Every row comes from one small tree of marks. The marks that hang from a mark follow it in brackets, in alphabetical order. Every link used is in the known rows. Which tree was each row made from?
Known rows
B(M(A(D(E) G U))): [-0.10 -1.53  0.94 -1.04  1.13  0.03 -0.92  1.45 -0.42 -2.93  4.27 -6.59
  4.94 -1.53  0.92 -1.34 -0.26 -0.37 -1.06]
D(E(G(A(U)))): [-1.69  0.35  0.06  1.06 -1.52  0.45  0.38  0.47 -1.15 -2.63  4.38 -1.82
  1.38  1.90  2.76 -2.09 -0.58 -4.73 -4.82]
G(A(D) E): [-0.30 -0.34  0.35  2.45 -1.02 -0.95 -1.33  0.33 -0.15  1.61  2.77  0.29
  0.56 -1.99 -0.09 -1.13  1.75  0.40 -2.66]
G(A E): [-0.93 -0.68  0.14  1.77 -0.57 -0.68 -0.68 -0.32  0.29  1.81  1.90  1.36
 -0.31 -1.09 -0.87  0.14  0.94 -1.42 -2.18]
U(E(G(A(D)))): [-1.61  0.34  1.83  1.10 -0.44 -0.36  0.26 -0.13 -1.13  0.50  2.76 -0.70
  1.75  0.82  3.66 -2.45  0.77  1.58 -3.22]
G(A(M) E): [-1.13 -2.10 -0.76  0.70 -1.88  0.09 -1.39 -0.13  0.85 -0.05  2.41  1.33
  0.33 -0.65 -0.60 -0.26  0.92  0.10 -2.00]
U(E(G(A))): [-2.16  0.23  1.57  0.56 -0.29  0.11  0.67 -0.74 -0.64  0.43  2.11  0.53
  0.72  1.62  3.00 -1.23  0.05 -0.37 -2.72]
B(M(A(D G U))): [ 0.56 -1.77  1.55 -1.93  2.27 -0.13 -1.31  0.51 -1.77 -0.83  3.23 -5.70
  4.38 -1.49  0.72 -0.64 -0.88  1.34  0.46]
G(A(M U(E))): [-0.64 -2.04  1.61 -1.46  0.94 -0.53  0.15  1.15 -1.79 -4.25  3.35 -0.62
  4.27  1.17  1.94 -1.35  0.78  1.81 -2.49]
D(E(G(A(M)))): [-2.23 -0.75 -1.34  1.15 -3.68  1.88 -0.14 -0.29  0.42 -2.41  3.37 -0.66
 -0.10  1.42  2.00 -2.32 -0.47 -2.74 -3.59]
D(A(M) E(G)): [-2.75 -0.13 -1.05  0.83 -3.49  2.24 -1.34  0.73  0.74 -5.04  3.61 -1.92
  0.78  2.52  2.17 -1.17 -1.33 -3.93 -4.08]
D(A): [-0.93  0.95  1.13  0.95  0.28  0.13 -0.58  0.84 -0.98 -1.80  1.47 -0.76
  0.32  0.52 -0.50  0.62 -0.65 -2.60 -1.94]
E(G(A)): [-1.54  0.49  0.49  1.18 -1.25  0.84  0.40 -1.14 -1.23  1.51  1.71  0.17
 -1.16  0.99  1.43 -1.23 -0.97 -2.37 -2.44]
U(E(G)): [-1.75 -0.10  0.61 -0.68 -0.30  0.23  0.15 -0.84  0.56 -0.17  0.90 -0.01
  1.08  2.24  3.63 -0.38 -0.04  1.05 -1.40]
E(G(A(M U))): [-1.11 -1.41 -0.20 -0.98 -1.37  1.20 -0.39 -0.34 -1.98 -2.04  3.76 -1.28
  1.26  2.12  2.79 -1.78 -1.31 -1.49 -3.18]
U(E): [-0.66 -0.29  1.09 -0.83  1.12 -0.68  0.39  0.41  0.51 -1.16  0.34  0.26
  2.16  0.65  1.38  0.02  1.06  2.27 -0.42]
M(A(D(E) U)): [ 0.67  0.22 -0.34  1.50 -1.16 -2.18 -2.34  2.46 -1.39 -3.39  3.72 -2.95
  4.32 -0.74  1.81 -1.73 -0.07 -1.10 -1.44]
U(E(G(A(D M)))): [-1.70 -1.03  0.78  0.09 -1.61  0.68 -0.47 -0.10 -0.69 -1.23  3.27 -0.77
  2.21  1.14  3.95 -2.63  0.60  3.06 -3.00]
M(A(D G U(E))): [-0.06 -1.07  1.14 -1.54  1.45 -1.48 -2.16  2.05 -1.95 -3.15  4.66 -3.72
  5.94  0.15  3.61 -1.13 -0.13  4.18 -1.10]

Which tree is each row?
[-0.23 -2.59  0.18 -3.49  0.80  0.78 -1.07  1.94 -0.39 -6.08  4.74 -4.58
  5.72  1.09  4.44 -2.05  1.04  6.11 -2.04]
A(D G M U(E))
[-0.75 -1.72  0.03 -2.54 -1.04  0.39 -1.55  0.55 -0.54 -4.21  3.66 -2.67
  4.89  2.47  5.86 -2.22  0.35  3.83 -2.52]
A(D M U(E(G)))
[-0.04 -3.10 -1.76 -2.30 -0.98  1.23 -2.93  1.28  0.59 -3.79  5.43 -3.78
  3.82  0.03  2.72 -1.09  0.83  3.59 -2.64]
A(D G(E) M U)
[-0.49 -0.61  0.64  0.09 -0.60 -0.52 -1.48  0.06 -0.45 -1.07  3.06 -4.91
  4.17 -0.37  2.45 -1.39 -0.92 -2.80 -1.28]
B(M(A(D(E(G)) U)))
[-0.41 -1.75 -0.90 -0.82 -0.02 -0.81 -3.50  1.07 -0.59 -0.91  4.26 -1.81
  3.04 -0.24  1.29  0.72 -0.90 -0.32 -1.19]
M(A(G(E) U))
[-1.09 -2.62  0.35 -1.00  0.84  0.20 -1.88 -1.02  1.49  2.51  1.63 -2.43
  1.49 -2.06 -1.30  1.62 -0.54 -0.12  0.95]
B(M(A(G(E))))
[-0.34  0.53 -0.66  1.39 -2.51 -1.00 -2.70  1.20 -1.27 -2.16  4.09 -3.09
  3.51  0.88  4.01 -2.17 -1.18 -2.19 -2.71]
M(A(D(E(G)) U))
[-0.66 -1.22  1.06 -2.99  2.44  0.13  0.12  1.27 -0.67 -4.15  3.63 -3.05
  4.36  1.77  3.12 -0.50  0.42  2.69 -1.98]
A(G U(E))
[-0.61 -1.16 -1.92 -0.81 -2.88  1.24 -1.74  1.05  0.18 -5.13  4.49 -3.70
  3.30  1.85  4.57 -2.84  0.06 -0.06 -3.59]
A(D(E(G)) M U)
[-0.97 -1.48 -1.27  0.22 -1.09 -0.34 -3.12  0.37  0.77  1.28  2.65 -0.63
  1.07 -0.97  0.25  0.92 -0.76  0.43 -0.25]
M(A(G(E)))
[-1.34 -1.92 -0.08 -2.99 -0.53  0.72 -0.95  0.04 -0.12 -4.04  2.91 -1.47
  3.86  3.32  5.08 -0.91 -0.35  1.64 -2.11]
A(M U(E(G)))
[-0.45  0.50  1.07  0.73 -0.52 -0.02 -0.52  0.02 -2.75 -0.47  4.07 -2.20
  1.73  0.89  3.20 -2.55 -0.46 -1.08 -3.72]
E(G(A(D U)))
[-0.65 -1.22  2.50 -1.55  1.71 -1.29 -1.33 -0.45 -1.24 -0.08  2.43 -3.58
  5.40  0.17  3.82 -0.61 -0.47  0.86 -0.29]
B(M(A(D U(E(G)))))
[ 0.39  0.54 -0.54  2.65 -2.21 -1.64 -2.22  1.79 -0.23 -1.30  2.08 -1.65
  2.29 -1.58  0.79 -1.54  0.18 -0.51 -0.62]
M(A(D(E)))
[-0.03 -2.18 -0.31  0.14 -1.11 -0.48 -2.39  1.05 -0.97 -1.92  4.98 -1.25
  3.37 -0.95  1.36 -1.65  1.45  1.26 -3.38]
G(A(D M U) E)
[-1.60 -0.80  0.43 -1.13  0.75  0.91 -2.06  1.55 -0.39 -3.98  5.45 -3.03
  2.62  1.04  0.97  0.95 -0.34 -2.35 -4.40]
D(A(G(E) U))
